Each row comes from the steps of one path. Every step used is in the known rows, and no mark comes twice. Write the path behind each row, first mark first.
Known rows
F/P/A/C: [-0.969 -3.430 -1.737  0.366 -0.398  0.124  7.084  0.744  1.546 -1.171
 -2.259 -1.604 -0.070 -1.393  0.936  0.843  0.551  1.680  0.517 -1.693
  1.400  1.788  1.225  1.960]
F/P/A/Z: [ 1.623 -3.500 -2.089 -0.005  0.188 -1.705  1.461  1.709  0.934 -0.294
  0.374 -2.507  1.223 -1.581  0.484  1.669  2.641  0.839 -0.579 -1.819
  2.158 -0.832  0.103  2.678]
F/P: [-2.282 -3.714 -0.196  0.191  0.418  0.616  1.058  1.033 -2.690 -0.126
 -0.733 -4.471 -0.036 -2.204  0.693 -0.049  0.649 -1.041 -1.858 -2.096
 -0.197 -1.199  1.467  1.409]
F/P/A: [-1.362 -4.220 -0.788  0.379 -0.232 -1.000  2.964  0.114  0.099 -1.180
 -0.328 -2.773 -0.005 -1.624 -0.168  0.170  1.853  0.898 -0.091 -2.631
  1.309 -0.637  1.214  2.227]
P/A/Z: [ 2.125 -0.675 -1.022 -1.624  0.281 -1.677 -0.165  0.050  0.391 -0.243
 -0.072  0.601  0.687  0.005  0.519  0.219  3.761 -1.361 -0.101 -0.326
  1.759 -1.518  0.672  2.886]
E/P/A/C: [-0.783 -1.277 -1.215 -0.164 -0.753 -0.156  6.386 -1.315  3.249 -0.859
  0.916 -0.299  0.004  0.324  0.807  0.134 -0.086  1.105  2.172 -0.914
  0.443 -0.020  0.391  1.863]
C/E/P/A/Z/B: [ 1.885  1.227  1.909  0.008  0.132 -1.564 -0.256  0.003  2.847  0.711
  4.042  0.922  0.909  0.652 -1.522  1.143 -1.304  1.802 -0.180  0.621
 -0.484 -0.689 -2.532 -2.203]
Z/C/E/P/A: [-1.555  0.447  0.499 -1.125 -3.104 -0.047  1.244 -1.829  3.325  0.094
  0.946  1.447 -0.856  0.772 -1.075 -0.182 -2.902  1.926  1.749 -1.274
  0.464  0.694 -0.951 -3.180]
P/A/C/B: [-0.654  1.002 -2.098  0.185  0.735  1.205  3.991  1.444  0.120 -0.414
 -1.792  1.489 -0.244  1.048  0.762 -0.097 -0.038  0.861  1.207  1.149
 -0.954  2.362  0.116  2.293]
P/A/C: [-0.466 -0.577 -0.746 -1.232 -0.177  0.122  5.428 -0.820  1.108 -0.988
 -2.479  1.560 -0.649  0.069  1.109 -0.479  1.700 -0.349  1.103 -0.175
  0.979  1.105  1.800  2.186]
E/A: [ 0.143 -1.231 -1.750 -1.250  0.413 -1.707 -0.519 -2.369 -2.481 -1.314
  0.366 -0.014 -1.662  0.083 -0.489 -1.184  2.188 -2.548  0.063  0.244
 -0.220 -1.754  2.780  1.953]
A/P: [-3.044 -1.773  0.791 -0.855 -0.083  1.129  1.151  0.283 -1.469  0.259
 -2.001 -2.355  1.132 -1.331  0.492  0.242  0.301 -2.340 -1.508 -1.287
  1.052 -0.757  1.179  2.081]
F/P/A/C/E: [-1.500 -1.423 -1.415  1.070 -0.895 -0.158  7.388  0.723  2.059 -0.866
 -1.412 -0.067 -1.284 -1.398  1.091  0.944 -1.783  2.957 -0.563 -1.204
  2.954  2.253 -0.302 -2.791]
B/C/E/A: [-0.806  1.762 -0.878  2.665 -0.020 -0.048 -2.017 -2.283 -1.577 -0.643
  0.108  2.149 -2.630  0.215 -0.494 -2.002 -0.494  0.420  1.390  1.255
  1.131 -0.396  0.493 -3.214]
C/A/E/P: [-1.270 -0.311  1.207 -0.253  0.054 -3.162 -0.336 -2.959  1.029 -1.545
  2.636 -1.983 -0.527  0.229 -0.191  0.757 -1.283  0.210 -2.858 -0.855
  2.177 -2.020 -0.857 -0.885]
C/A: [-0.272 -0.988  2.176 -1.304  0.992 -1.877 -0.974 -1.702 -3.065 -1.980
 -0.553 -0.385 -1.362  0.106  0.260 -1.284  2.140 -2.468 -2.627 -1.160
 -0.660 -1.165  2.244 -3.690]
E/P/A/Z/B: [ 2.347 -0.598  1.597 -0.775  0.665 -1.306 -0.450  0.095  2.364  0.454
  3.369 -0.532  2.266  0.575 -1.681  0.997  0.977  0.565  0.589  0.136
 -1.837 -1.290 -0.994  2.659]
B/C/E/A/Z: [ 2.294  2.346 -2.184  2.408  0.440 -0.825 -3.607 -0.787 -0.669  0.202
  0.788  2.477 -1.422  0.289  0.209 -0.465  0.198  0.215  0.925  1.976
  2.050 -0.453 -0.702 -2.745]
F/P/A/Z/C: [ 1.795 -2.915 -1.463 -1.660 -1.726 -0.272  0.490  1.766  1.852  0.337
 -2.142 -1.043  1.517 -0.925 -0.107  1.794  0.754  1.357  0.406 -1.900
  0.936  1.699  0.243  2.179]
A/Z: [ 1.196 -0.156 -0.480 -1.737  1.017 -0.136 -2.168  0.975 -2.411  0.782
 -0.357 -1.136  0.576 -0.533  1.430  0.069  2.587 -3.271 -1.737  0.164
  0.331 -2.064  0.816  2.066]
A/C/E/P: [-2.314  1.090 -0.459  0.295 -0.531  0.963  4.607 -0.549  0.979  0.459
  1.271 -0.517 -1.396 -0.271  1.655  0.034 -3.594  0.261 -0.361  0.105
  0.540  0.100 -0.992 -3.807]
E/P/A: [-1.152 -1.973 -0.387 -0.202 -0.615 -1.114  2.157 -2.010  1.819 -0.876
  2.718 -1.503  0.119  0.141 -0.505 -0.460  1.295  0.145  1.563 -1.829
  0.218 -2.324  0.299  2.122]
Z/B/C/E: [-2.247  2.938  5.038  2.449  0.917  2.985 -3.444  0.166 -2.683  0.901
 -1.218  1.637 -0.753 -0.268 -0.959 -2.301 -1.808  0.181 -0.429  1.670
 -2.100  0.693 -0.416 -3.643]

Which path is each row?
[ 1.767  0.839 -2.619 -0.687 -1.103  0.448 -1.875  1.855  2.735  1.406
  1.679  0.176  1.849  1.819 -0.774  1.709 -1.608  1.930  2.325  0.072
 -2.033  1.066 -2.216  2.262] => E/P/A/Z/C/B
[ 2.791 -0.380  0.992 -1.590  1.519 -2.649 -2.490 -0.216 -2.200 -1.230
  0.145  0.007 -0.228  0.174  0.901  0.167  2.897 -2.610 -3.020 -0.449
  0.315 -1.311  1.034 -3.198] => C/A/Z
[-1.670 -0.024 -0.162  0.532 -1.118 -1.595  2.375 -1.999  2.386 -0.514
  3.386 -0.146 -1.133  0.194 -0.361 -0.256 -1.064  1.455  0.619 -1.211
  1.733 -1.762 -1.239 -2.597] => C/E/P/A
[ 1.773  3.063  3.178  2.189  0.690  0.700 -3.026  0.887  1.052  0.751
 -0.325  3.493  0.556  0.530 -1.063 -0.543  0.154  1.983  0.863  1.831
  0.210  1.199 -1.747 -2.245] => P/A/Z/B/C/E
[ 3.150  1.606 -3.868 -1.737 -0.091  0.136 -4.467  1.436 -1.522  0.937
 -0.860  1.640  0.209  1.678 -0.871  0.923 -0.709 -0.710  0.845  2.217
 -2.537  1.696  0.123  2.070] => E/A/Z/C/B
[ 3.241  2.093  0.640 -1.101  1.190 -2.017 -3.021 -0.454 -1.455  0.181
  1.662  2.496 -0.714  0.406 -1.557  0.401 -0.222 -0.936 -1.791  2.528
 -0.970 -0.219 -0.158 -2.233] => C/E/A/Z/B
[ 1.333  0.395  0.346 -3.354 -0.928  1.366 -3.332  1.194 -1.353  1.441
 -2.844  0.404  0.853 -0.060  0.745  0.142  0.713 -2.632 -0.639  0.144
 -0.964  0.382  1.036  1.512] => A/Z/C
[ 1.970  0.494  2.245  2.506  0.697  0.680 -2.178  0.482  2.775  0.779
  2.499  0.164  2.547  0.686 -1.630  0.086  0.564  2.142  2.831  0.602
 -1.883 -0.450 -1.741  2.226] => E/P/A/Z/B/C
[-2.242  1.623  1.839 -2.309 -1.880  1.709 -1.544 -0.559 -1.709  0.973
 -2.852  1.476 -1.613 -0.123  0.228 -1.201 -2.294 -1.358 -1.034 -0.039
 -0.444  1.108  0.696 -3.787] => Z/C/E
[-2.693  2.156  1.811  2.631  0.084  2.263 -2.161 -0.366 -2.379  0.628
 -1.186  0.769 -1.620 -0.601  0.805 -2.185 -0.823 -0.331  0.053  0.454
  0.906 -0.448 -0.322 -3.682] => B/C/E
[-1.694  0.760  1.660  3.048  0.047 -1.137 -1.994 -2.606  1.353 -1.054
  1.792 -1.256 -0.277  0.378 -0.210 -0.061 -1.579  1.711 -0.636 -0.343
  2.137 -1.140 -1.525 -1.281] => B/C/A/E/P
[-0.948  0.394 -2.768  1.208  0.256  0.882  5.004  0.834  2.522 -0.112
  1.653 -0.363  0.306  1.291  0.392  0.696 -1.823  2.230  2.304  0.329
 -1.489  1.171 -1.260  1.972] => E/P/A/C/B
[ 2.300  1.114  2.845  1.576  1.141  1.050 -3.206  0.932  0.470  0.506
 -0.974  2.090  1.888  0.410 -1.193 -0.668  2.316  0.770  1.713  1.326
 -1.333  0.521 -0.220  2.561] => P/A/Z/B/C
[ 2.328 -0.100 -0.451 -3.164 -1.694 -0.191 -1.392  0.247  1.376  0.482
 -2.551  2.128  0.983  0.686 -0.018  0.307  1.848 -0.775  1.006 -0.339
  0.493  0.940  0.883  2.389] => P/A/Z/C
[ 1.101  2.010 -1.191 -1.843  0.021  2.347 -4.753  3.414 -2.325  2.147
 -2.017  0.340  1.262  0.945  0.348  0.761 -1.046 -1.434 -0.429  1.383
 -2.809  1.615 -0.620  1.680] => A/Z/C/B
[-1.587 -0.287 -1.497 -0.132 -0.687 -1.479  1.383 -1.735 -0.376 -0.655
  0.162  0.458 -1.125 -0.545 -0.576  0.531 -1.613 -0.508 -1.030  0.045
  2.787 -0.069  0.355 -2.346] => C/E/A/P
[ 1.280  1.583  3.401  1.327  1.907  2.573 -4.982  1.802 -2.276  1.474
 -1.287  0.381  1.710 -0.232 -0.459 -0.929  1.137 -1.135  0.046  1.793
 -2.789  0.113 -0.008  1.754] => A/Z/B/C
[ 0.677 -0.486 -2.542 -1.231  0.259 -0.664  3.597 -1.808 -1.018 -1.404
 -1.524  1.230 -1.736  0.233  0.778 -0.556  0.971 -1.719  0.692  1.068
 -0.097  0.614  2.791  1.716] => E/A/C
[ 1.782 -1.319 -1.604 -0.500 -0.118 -1.962  0.733 -0.475  2.719 -0.027
  3.372 -1.364  1.320  0.349  0.196  1.031  1.850  0.126  1.042 -1.058
  1.167 -2.432 -0.864  2.617] => E/P/A/Z
[-3.138  1.411  1.104  3.618 -0.407  1.988 -1.226 -0.859 -0.111  0.855
  2.234 -1.081 -1.128 -0.343  0.452 -1.502 -2.621  0.924  1.174 -0.250
  0.373 -1.470 -1.762 -4.021] => B/C/E/P
[ 1.559 -1.348 -2.960 -0.150 -0.738  0.942 -1.007  4.033  1.043  0.999
 -1.427 -1.102  1.928 -0.010 -0.544  2.339 -0.964  2.643  0.627 -0.558
 -0.975  2.764 -1.462  2.333] => F/P/A/Z/C/B
[-1.980  1.826  0.157 -0.576 -0.079  1.372  3.735  0.081 -1.110  0.187
 -2.079  1.339 -2.043 -0.498  2.055 -0.712 -1.728 -1.234 -1.491  0.846
  1.119  1.028  0.410 -3.547] => A/C/E
[-1.063 -2.104 -1.746 -0.646 -0.212 -1.060  1.187 -1.564 -0.914 -0.991
 -0.670 -0.978  0.243 -0.501 -0.678  0.490  0.760 -1.806 -0.174 -0.520
  1.370 -0.660  1.960  2.561] => E/A/P
[-1.953  1.267 -0.011 -1.566 -0.450  3.291 -3.087  1.750 -3.194  1.367
 -2.782  0.096  0.023  0.824 -0.320 -0.780 -1.736 -1.327  0.074  0.695
 -3.677  1.665  0.558  1.088] => Z/C/B
[-2.882 -0.145 -0.224 -0.327 -0.484 -0.686  0.113 -1.672  0.849  0.551
  2.231 -3.062  0.208 -0.598  0.399  0.845 -1.532 -0.533 -1.455 -0.128
  2.216 -2.915 -1.071  4.326] => A/E/P
[-1.087 -1.806 -3.285  1.712  0.590  1.201  5.705  3.020  0.742 -0.511
 -1.401 -1.649  0.121 -0.454  0.642  1.282 -1.173  2.902  0.602 -0.442
 -0.477  2.961 -0.450  2.124] => F/P/A/C/B
[ 3.341  0.357  4.276 -1.846  2.204 -1.927 -3.686  0.378 -2.594 -0.879
  0.043  0.644  0.618  0.501 -0.931  0.067  1.804 -2.159 -3.474  0.664
 -2.895 -0.072  0.870 -3.089] => C/A/Z/B
[-0.599  0.068  2.757  2.115  1.105  0.126 -2.737 -1.534 -2.678 -1.632
 -1.356  0.421 -1.148  0.256  0.194 -2.302  1.700 -0.874 -0.454 -0.700
 -0.707 -0.170  1.482 -4.061] => B/C/A
[ 0.504  2.747  3.018  2.999  0.981  1.927 -3.939  1.191  0.476  2.031
  2.870 -0.043  1.045  0.132 -0.697 -0.057 -2.880  1.423  0.187  1.615
 -1.888 -0.418 -3.044 -3.449] => A/Z/B/C/E/P
